Each row comes from the steps of one walk. Every step used is in the known rows, and no mark comes twice. Write the walk behind each row, first mark first.
Known rows:
gefu-rido-vami-minin: [ -9 -13 -18 -30  -5 -12  -7   0  10  15  -4   9   2  32 -22  -8   4   3
  12   4  -1  -3   2  -2   9  20 -21  34 -10  20 -13   9 -11   4   5  -1
 -12   5   9   8   5  -5]
rodu-tivefoz: [  7   3  -2 -21   0  -5  -7   4 -13  -5   3   1   0  18  -8   7   3   2
  -3 -14  -1  -7  -1   0  -1  24  -1  -2   0   6   4  -3  -2   9  -9   5
  10 -10   0  -2  24   4]
rido-vami-gefu-tivefoz-rodu: [  5   4 -24  26  -2   0 -28  -6  -5   9  -4  -3   7  35 -19  -2  -3   9
  19 -23   4  -5  -1   1   0  25   8 -18   9  16 -19  10  -4  -7  18   2
 -25 -13   2   3  53  -4]
rido-vami: [ -2  -1 -11 -12   1   4   7  -2   9   7   7   1  -2  47  -3 -16  -2   3
   2   3   5  -2   1   5   5   6  -2   6   2   4 -14  -5   0   0  11  -2
  -5  -1  -1  10  -9   4]
minin-vami-rido-tivefoz-rodu: [  1 -13  -9  22   4  -1 -15  -6  -4 -13 -13  -2  -1  -4 -10   9  26   0
  12 -15   0   5  -1   3 -10   6  37 -47  -1  32  22   4   0  -3  -5   5
 -18  -3  -1  -4  54  -9]
minin-rido-vami: [ -6 -15  -9 -33  14  -9  15  -3  -3  27  -4   1  -4  28   3 -20   9   0
  -1  -1   8   2   0   6   5   3   7 -10   7   7 -17   1  -7 -13   3   0
  -4  -5   2  16  -9  14]
minin-vami-gefu-rido: [ -4  -1 -10   9 -20 -11 -52  -1  -1   1 -29   0   1 -35   1  12  19   3
  11  -3 -13   3  10  -5   0   6  11  -7  -2   7  -4   2  -8   3  -7  -1
 -12  11   8  -1  14   2]
vami-rido-minin: [ 11 -17 -11  -7  10  -7   3   2   3  16  -9   0  -1   6  14 -14   9  -4
   9   0   0   2  -4  -1  -7  12  21  10  -5  17   6 -15   4  27   6   4
 -27  -1   4  -2  10 -11]
gefu-vami-minin-rido-tivefoz-rodu: [-10 -24 -15  -3  17 -21 -22  -8  -5   3  -8   4   0  -3 -15  31  16  -2
  16 -21  -8   2   1   2  -2  21  25 -54   5  41  13  23 -12 -17  -6   5
   7  -4   0  16  53  -8]
gefu-rido: [ -2  -8  -3  -3  -5  -1  -9   3 -13   6 -13   8  -1  -2 -10  -8  10   0
   1   0   2   0   2  -3   1  10  -8  28  -4   9   0   7  -3   0  -7  -2
 -10   1   4  -2   3   3]
rodu-tivefoz-vami-gefu: [  7   2 -11 -16  -9  -8 -37   5  -7  -9  -4  -6  -2   6   7  17 -15   6
   1 -18 -10  -4   4  -3  -2  12  11 -14   1  18  -4 -15  -7  12   9   7
   6  -1   2  -9  45   8]
rido-minin-vami: [ -1 -10  -3  -6  -5 -27 -10  -1  10  -7   5   2  -6  36  28  -4  13  -1
   3   0 -10  -1   1   5  -2   2  29 -19   5   0   0 -25 -14  28   8  -9
  -6  -2   6   9  13  -3]
vami-rido-gefu-tivefoz: [  7   8  -7  13   9  -5 -13  -2 -22  20  -5   0   1  -7 -19 -33  12  -2
  -2  -6   7   4   0 -10 -12  16   1  18  -1  35  -5   3   5   7  11  15
   4   5  -1  -4  33 -10]
tivefoz-rido-gefu: [ -8   8   9  -7  -3  13 -19   3 -14  16   5  -3  -5 -11  -9 -17  19   2
  -4  -3   6   2   0  -1  -1 -10 -22  -3  -7  36 -17  17  -1  -2  13  -3
  40   2  -4   9   2  -5]
vami-minin-rido: [ -7 -16  -2 -28  12 -29   6  -4   0  20 -11   1   4 -32   1  11   5  -3
   7  -1  -5   3  -1  -5   3   0   0 -11  -5   7  -3  11 -10  -5  -3   5
   2   4   9   7  14  -1]
gefu-tivefoz-rido-vami: [  2   4  -9 -19  -1   5  -5   3  -5  32  -2   4  -2   9 -12 -33   8   6
  -6 -17  18  -1   5   5   7   9 -12  -1  -3  32 -25  11  -2  -9  22   1
   9   5   3   5  35  -2]
rido-tivefoz-vami-gefu: [ -2 -11 -14   7  -2   0 -31  -1  -4 -10   2  -6  -2  -4   7  10  -5   3
   3  -8  -4  10   9   0  -2   3  16 -27  -2  33  -2  -7  -2  -6  20  11
  -7  15   2  -9  44  -3]
rodu-tivefoz-gefu-rido-vami-minin: [  0  -8 -29 -43   0 -15 -29   9  -4  -2  -7   7  -1  41 -27  -3  16   4
  -1  -6  -3 -10   1   2   2  28 -19  26 -12  32 -10  19 -13  13  14  -1
  -4 -20  12   5  42  -2]
vami-gefu: [  1   4  -8  10  -5   3 -32  -1   4   5 -10  -7   6 -30  -1  16  -1   3
  13  -3  -6   3   3  -5  -1   4   0 -10  -1   0  -4   3   4  -1   1   6
  -8   4   1  -3   3  -4]
vami-minin-rido-tivefoz-rodu: [ -7 -31  -6  -4  20 -19   1  -7 -15   6  -1   1   6  -2 -16  23  17  -1
  15 -20   3   2  -5   0  -1  13  15 -40  -3  34   9  28 -12 -21   0   6
 -13 -10   6   5  58  -9]
gefu-vami-minin-rido-tivefoz: [ -8 -19 -12 -28  17 -22 -21  -6   0   8 -10   5  -3 -23  -8  17  15  -5
   6 -10  -7   6  10  -1   2  23  19 -35   0  36   7  11  -7 -14  -6  11
  13  14   2  16  34  -7]
minin-rido-tivefoz: [ -3 -23  -1 -16  21  -5   4  -3 -23  10  -2   1  -2  -9  -2  -4  21  -4
  -5  -9   9   8   4   3   0  13  16 -29   4  22   2  12  -3 -23  -3   9
  -4   5   3   4  25   3]
rido-gefu: [ -7   4   2   4   3   2 -12  -2 -12  -5  14  -2  -3  25  -9 -13   8  -1
  -1   4  -1   0  -4  -3  -6   0  -9   7   2  14 -10   3  -1   5   7   0
  20  -1  -4   7  -8  -3]
rodu-tivefoz-rido-minin-vami-gefu: [  5  -1  -8 -29 -14 -16 -55   6  -3   5 -12  -6  -2 -12  18   9  24   6
   9 -25 -11  -3   6   2   1  23  19 -39  -4  28  -5 -10 -10  30   6  -2
  10  -1   6   5  50  -5]
minin-rido-vami-gefu-tivefoz-rodu: [  3  -8 -24  10  11 -15 -21  -9 -17  30 -15  -3   6  15 -10  -5   8   5
  16 -26   7  -3  -2   1   1  23  21 -29  13  16 -22  18  -8 -18  10   4
 -26 -16   4  12  54   4]
minin-vami-rido-gefu: [ -5   7  -4   9  -2 -10 -21  -4   0   1 -10  -4  -5  -7  -5 -15  23  -1
   3   7 -10   5   1  -4 -11  -5  13 -12  -1  24   1 -11   1  13   0   4
  17   8  -2   4   6  -4]
tivefoz-rido-gefu-vami: [-12  13   2  -8  -4  11 -41   1  -5  17  -3   1 -11  -9 -10  -8  16   2
  -1  -4  -4   1   5   1  -3  -1  -9  -9   0  45 -12  14  -1   3   8  -4
  56   8 -10  19  -3  -5]
minin-rido-vami-gefu: [ -4 -12 -18 -20  10  -4 -17  -5   1  26 -14  -6   2  -3   2  -3   9   3
  10  -3   1   3   4   1   6  11  10 -19   7   7 -21   4  -2 -14   2   7
 -12   1   3  14  -4   9]
rido-minin-vami-gefu-tivefoz-rodu: [  7  -5 -16  32  -9 -33 -45  -6  -5  -1  -7  -3   2  24  14  10  12   4
  20 -26 -12  -5  -1   1  -7  21  40 -43  12  10  -4  -8 -14  23  19  -5
 -31 -12   7   4  74 -10]
minin-rido: [ -3 -13   2 -17  15 -12   9  -2 -14  18 -10   1  -1 -16  10  -6  12  -3
  -3  -4   3   2  -1   0   1   1  10 -12   4   3  -4   6  -7 -11  -6   1
  -1  -2   3   9   2  10]
gefu-vami: [ -1   6  -6   0  -2   0 -22  -1  11  -1  -8   3  -6  -1   3   7  -1  -1
   2  -2 -10   0   5   3  -2   7  10 -10   6   7   3  -5  -1   5  -2  -1
  18   4  -5  12  -4   1]

Write each row's walk:
[  4  -4  -1 -12  -7 -26 -21   4  -4  23  -4   5  -6  -3  20 -25  22   1
  -4 -21   1   1   7   5   0   9  19 -28  -2  28 -10  -9 -12  18  25  -8
   6   5   9   4  60  -8] => gefu-tivefoz-rido-minin-vami
[ -4  18  -1 -26  -4   7 -47   6 -17   7   1   1 -11   4 -19  -9  20   3
  -6 -20  -4  -5   3   1  -4  24 -10 -16   0  50  -9   7  -4  14   0   1
  65  -6 -10  16  21   0] => rodu-tivefoz-rido-gefu-vami
[ 15 -17 -14 -30   5 -19  -1   8  -7   1  -2   1  -9  41  22 -14  -4  -1
  -1 -14  -8  -3  -2   2  -8  20  29   5  -4  34   7 -35  -7  43  14   6
  -8  -7   5  -8  52   2] => rodu-tivefoz-vami-rido-minin
[  1 -13   2 -22   0   0  -6   7  -2  19   0   2  -4  -1  16 -10  14   0
   1  -8   2   0  -1   4   2   0   0  -5  -8  25  -7   0  -5  18  15  -8
   5  -2   3   5  12  -8] => tivefoz-rido-minin
[ -6  -4 -14 -25  -1 -11   4  -4  23   8   7   2   3  36 -12  -1  -7   4
  11   4  -4  -2   1   0   9  11 -16   6  -6  10 -13   1  -8   5  15   1
   0   4   5   8   4  -7] => rido-vami-minin
[ -2  -5   0  -4  17 -22  -9  -4 -37  27   2   2  -2   6  -7 -29  18  -4
  -8 -12  11   2   0  -5  -6  15   2  -1   8  23 -19  15  -8 -11   7   7
  17  -1   3  11  31   6] => minin-rido-gefu-tivefoz
[ -5  -9 -14 -19  -5   4  -3   2  -3  15  -6   9  -3  44 -13 -20  10   3
   1   1   6  -2   2   3   6  14 -12  30  -2  16 -15   2  -6  -1   2  -5
 -15   1   3   7  -6   6] => gefu-rido-vami
[ -5 -13 -13   9 -13  -5 -55  -1 -11  -9 -20   0   0 -24  -9   9  28   2
   9  -8  -8   8  15  -3  -1  22  16 -22  -4  28   3   6  -5  -9  -5   6
 -21  20   7  -2  35  -6] => minin-vami-gefu-rido-tivefoz
[ -9 -10  -9 -28  10 -30 -19  -5  10  20 -18   5  -2 -32   2  18   4  -3
   9  -4 -14   0   5  -2   3   9  12 -25   2  13   2   7  -9  -1  -6   4
  18   7   3  17  10   0] => gefu-vami-minin-rido
[  8 -16 -10  21  14  14  -3  -5 -13  -3  -9  -2   3  -3 -18   5  16   0
  13 -15   9   3  -3   1 -10  14  22 -22  -3  39  19  16   6 -10  -3   9
 -22  -8  -2  -6  47 -12] => vami-rido-tivefoz-rodu
[ -5  -8  -5 -16  17 -39 -12  -6 -24  28   2   3   4  -8 -16 -14  13  -3
   1 -10   0   2  -1 -11  -3  18  -9  -3  -1  30 -17  19 -12  -3  12   9
  16   3   8  11  46  -5] => vami-minin-rido-gefu-tivefoz
[ -6   3 -11 -10  -4 -17 -28  -3  24   1  -7   4  -1 -12  -8  25  -7  -1
  10   0 -17  -2   5  -2   1  10   2 -10  -3  13   7   1  -5  10  -1   3
  19   9   1   8   8  -9] => gefu-vami-minin
[ -2   4 -19  -5  -4   7 -24  -4  13   9  -4  -6   4  12  -4   0  -1   6
  13   0  -2   0   4   0   5  14  -1  -5   2   5 -18   1   4  -1   9   4
 -16   2   0   6  -7  -1] => rido-vami-gefu
[ -2 -19  -7 -10 -12 -28 -19   3  -5   0  -8   9  -7  36  20 -11  24  -2
   2  -1  -8  -1   3   3  -1  11  20   4   0  11   0 -17 -16  27   2 -12
 -18   3  10   6  16   0] => gefu-rido-minin-vami
[  7   4 -13  36  -1  -6 -37  -4 -14   3 -10  -4  10 -11 -17  12  -2   5
  16 -26   0  -4  -2  -4  -5  18  12 -20   7   9  -4  17   0  -6   8   4
 -24 -12   1  -7  62  -8] => vami-gefu-tivefoz-rodu
[  6   4 -22   6   8   6 -39   5  14   2 -32   0  -8 -34  -2   6  14  -3
  -4   5  -9   3   5   4 -15  -7  20 -11  -2  25  10   8   5   9   9   4
   7  -4  -3   6   8  -4] => tivefoz-gefu-vami-rido
[ -2 -23 -11 -12  25  -7 -13   4 -24   1  -6  -2  -5 -22   2  -3  31  -5
 -14  -4  10   8   5   7  -8  -5  18 -35  -1  28   0  27  -6 -23  12   5
  -4  -9   5   7  36   2] => minin-rido-tivefoz-gefu
[ -5 -15 -15  31 -13  -4 -54  -5 -17 -14 -17  -1   3  -9 -15  21  30   4
  17 -18  -6   3   6   0  -4  18  21 -36   1  31   8  14 -11 -10  -5  -1
 -28  -1   3   0  56  -7] => minin-vami-gefu-rido-tivefoz-rodu
[ -6  -1  -9   0  -1 -33 -17  -2  -8   4  15   4  -3  25 -10 -19 -12   1
  -4  -7  -7   2   1  -9  -4   4  -8  10  -4  37 -18  -5 -15  13  37   5
  21  10   7  -4  61  -7] => rido-gefu-tivefoz-vami-minin
[  2   1  -4   1  -3 -10  -9  -2  11   6 -23  -1  -2 -29   3  -4  15  -1
   5   2  -8   4   4  -2  -5  -8  22 -18  -4   9  12 -13   2  11  -8   4
  -5  10   3  -3   9  -2] => minin-vami-rido
[  8   5 -11 -17   5  -5 -24  10 -13 -16  -3  -3  -3  10  -7   4  11   0
 -13 -10   0  -7  -1   5  -8   8   3 -12  -4  12   4  10  -6  10   9   0
   9 -24   2  -2  35   3] => rodu-tivefoz-gefu
[ -8  11  -5   6   0   0 -36  -3  -1  -1   5   1  -9  24  -7  -4   7  -1
   0   3  -8   0   2  -1  -7   7   3  -5   8  24  -7  -2  -2   9   2  -1
  38   2  -9  17 -11  -2] => rido-gefu-vami
[  5  -8 -18  24  12  12 -26  -5  -2  -4 -16   1  -3  -3 -20  15  15  -1
  15 -18  -2   3   1   4 -11  21  32 -34   3  45  25   7   6  -4  -7   9
  -5  -4  -8   4  43 -12] => gefu-vami-rido-tivefoz-rodu
[ -4  -9 -22 -14  -1   4 -20   8  -3   8 -13   7  -6  38 -12 -21  18   2
  -6  10   6  -2   3   8  -2   1  -8  22  -5  20 -17  15  -7  -2  19 -10
 -13 -13   7  10   2   4] => tivefoz-gefu-rido-vami
[  7  -6  -2 -13   0 -12  -9   6 -13  32   1   5  -2  -1  11 -28  11   0
  -5 -21  10   0   2   3   1  16   4   1  -4  33 -12   3  -6  15  26  -3
   0   0   7   2  49 -11] => gefu-tivefoz-rido-minin
[  3  -4 -25 -31  -1   2 -24  12 -17  -5  -8   7  -7  56 -18 -17  21   4
 -10  -6   5  -8   2   8  -1  24  -9  23  -5  27 -12  13 -11   9  11  -4
  -4 -25   6   8  27   9] => rodu-tivefoz-gefu-rido-vami
[ -2 -20  -8 -52   9 -40   2   2  -9   4  -3   2  -4   7   5   9  -7   0
  -5 -18 -10  -3   0  -3   3  10   7 -18  -4  23  -2  -7 -22   7   5   7
  19  -4  11   1  56  11] => rodu-tivefoz-vami-minin-rido
[  5   1  -6  31   3  -7  -6  -3 -18   3   0   3   4  17 -15  -2  -2   3
   4 -24   7  -5  -6   0  -4  13  10 -11   7  10   0  15  -5  -5   8  -3
 -12 -17   1  -2  60  -3] => gefu-tivefoz-rodu
[  3  10  -7  15   0 -20 -23  -5 -12   8 -11   0  -3  -6 -11 -32  21  -1
  -3  -6   0   5   5  -7 -12   8  15  -7   1  31  -3  -8  -1  11  12  10
   8   9   1   1  42  -6] => minin-vami-rido-gefu-tivefoz
[  1  -8 -12   6 -10 -25 -41  -2  14   0  -8  -6  -2   6  27  14  12   0
  15  -2 -16   2   5   1  -3   6  31 -35   5   0  -5 -21 -10  27  11  -3
 -18   5   6   6  17  -7] => rido-minin-vami-gefu
[  8  -9   0 -44   0  -4 -11  10 -15  11   4   1  -4  21   7  -9  15   2
  -2 -23   1  -7  -2   5   2  25   0  -7  -6  32  -3  -4  -5  25   7  -3
  12 -13   2   5  38  -4] => rodu-tivefoz-rido-minin
[ -3   7  -5  16 -14 -12 -42  -4  12  -5 -16  -7   2 -30  13  18   9   4
  11  -2 -16   4   8  -3  -2  -3  18 -32   2  -5  -2  -7  -3   6  -3   2
  -6  10   3   1  11  -2] => minin-vami-gefu
[ -1  -3 -19   6   9   5 -43   3  -1 -20  -5   1 -10  -4  -7   7  20  -2
  -9  -2  -3   5   9  10 -10   6  22 -33   3  36   8  14  -4  -5  16   2
  11  -2  -3   9  29  -7] => rido-tivefoz-gefu-vami
[ -1  -4 -11   5 -11   2 -39   1  -9   9 -23   0   5 -33  -9   8  11   2
  12  -2  -5   2   5  -7   1  12  -7  20  -5   8  -4  10   1  -3  -9   2
 -18   5   5  -4   6  -2] => vami-gefu-rido
[ -8 -14  -5 -47  12 -39 -12   0 -21   3  10   0  -7  32  -1  -4   0   0
  -4 -14 -11  -3  -3  -6  -3   9  -4  -8  -3  38 -12  -5 -23  12  13   6
  38  -6   5   7  50   9] => rodu-tivefoz-vami-minin-rido-gefu
[  4   5   4  -5  -3   1 -11   6 -15  27  -8   3   1 -38  -7 -22   7   3
  -8 -20  11   2   6   0   2   7 -10  -4  -5  29 -10  14   2  -7  14   2
  13   7   2  -4  45  -5] => gefu-tivefoz-rido
[-12   5  -8  -4  -2 -15 -39  -5  11   0   5   2  -4  11 -16  13   4  -1
  11   4 -18  -1   3  -7  -4  13  -8  -3  -1  28  -4   4  -7  14   6   1
  39   6  -4  17   3 -11] => rido-gefu-vami-minin
[  4   5   5 -32  -5   6 -13   7 -16   8  -5  -1  -1 -19  -7  -5  12   4
  -6 -23   5  -4   1   2   3  15 -13 -10  -9  27   0   9  -2   5  -5   2
  30  -6   0  -3  32   1] => rodu-tivefoz-rido
[ -8 -28 -13 -20  -4 -16 -15   4  -9  -7   0  10  -4   8 -11   4   2   0
   2  -6  -7   7   7  -3   2   9  -5  12 -14  47   1   2 -14  -2  15   5
  -6  17  11  -8  54  -7] => gefu-rido-tivefoz-vami-minin
[ 10  -4 -12   5   2 -11  -3   1  -5  17 -15   4  -4 -11   6 -28 -12  -1
  -8 -12   3   5   5  -4  -7   0  19   9  -4  31   1 -15  -2   5  22  10
 -11  12   4 -15  60   2] => gefu-tivefoz-vami-rido
[ -2 -21  -8  18   1  10 -11  -1 -29 -10   0   7   1  23 -25   2  23   1
  10 -17   8  -1  -3   3  -3  22   7  -3  -2  37   9  24  -7 -15  -6  -3
 -22 -10   2  -1  47  -5] => gefu-rido-tivefoz-rodu
[ -4 -16 -18 -11  23  -6 -36   3 -13   0 -15   1 -12 -17   1   6  28  -6
 -13  -6   1   8   8  10  -9   4  31 -46   6  36   3  21  -7 -19   6   4
  13  -5   0  17  32   3] => minin-rido-tivefoz-gefu-vami
[  5   0  -6 -24  -4 -12  -4   6  -8 -15   8   2  -8  34   9  -5 -14   3
 -11 -14  -6  -5   0   2  -1   8   6  -4   0  17   2 -19 -10  14   7   2
  16  -5   2  -4  43  12] => rodu-tivefoz-vami
[ -4  -1  -5 -27  -3  17  -2   3   7  25  -1   1  -4  11  -5 -21   9   6
  -1  -5  11   0   3   7  10  -2 -17  -4  -6  25 -20   8   0  -6  17  -4
  17   2  -1  12  -3   1] => tivefoz-rido-vami
[  4  -6 -16 -19 -16  -7 -44   8 -19  -9 -17   2  -3   3  -2   4  -4   6
   1 -18 -10  -3   6  -6  -1  23   1  10  -4  28  -4  -7 -10  11   1   5
  -3   0   6  -9  45  11] => rodu-tivefoz-vami-gefu-rido
[  0  14  -5   9 -16 -12 -52  -1  -3  20 -24  -4   4 -67   4  -1  17   7
   2 -22  -3   6  13  -4   2   2   9 -38  -4  22 -12   9  -4  -3  15   4
  10  18   5  -2  56  -6] => minin-vami-gefu-tivefoz-rido
[  8   6 -13  18  -3  -8 -36  -2  -9   8 -12  -3   9 -32  -6   1  -2   3
   7 -14   0   2   8  -7  -1  21   5  -2   3   6  -8   7   2  -3  12  11
 -14   6   3  -7  43  -5] => vami-gefu-tivefoz
[ -1 -10 -11   1  -1   0 -26  10 -12  -2 -17   5  -4  -9  -9  -6  21  -1
  -9   6   2   0   2   2  -6  -5  -6  18  -9  18  -2  22  -8   1  11  -8
  -9 -12   7   0  14   2] => tivefoz-gefu-rido
[ -8 -12 -27 -24   0 -11 -23   5  10   5 -12   7  -2  25 -22  -4  14   2
   3  10  -2  -3   2   2   2   5 -17  27 -14  25 -15  24 -13   7  21  -6
 -14  -7  11   9  15  -5] => tivefoz-gefu-rido-vami-minin
[  4  -8 -17   7   8  -3 -32   3   1 -13 -20  -4  -5 -29   1  -1  33  -3
  -8   2  -1  11   9   7 -14  -7  30 -39  -9  36  15   9   0  -1  15   7
  -7   4   5  -3  43  -9] => minin-vami-rido-tivefoz-gefu
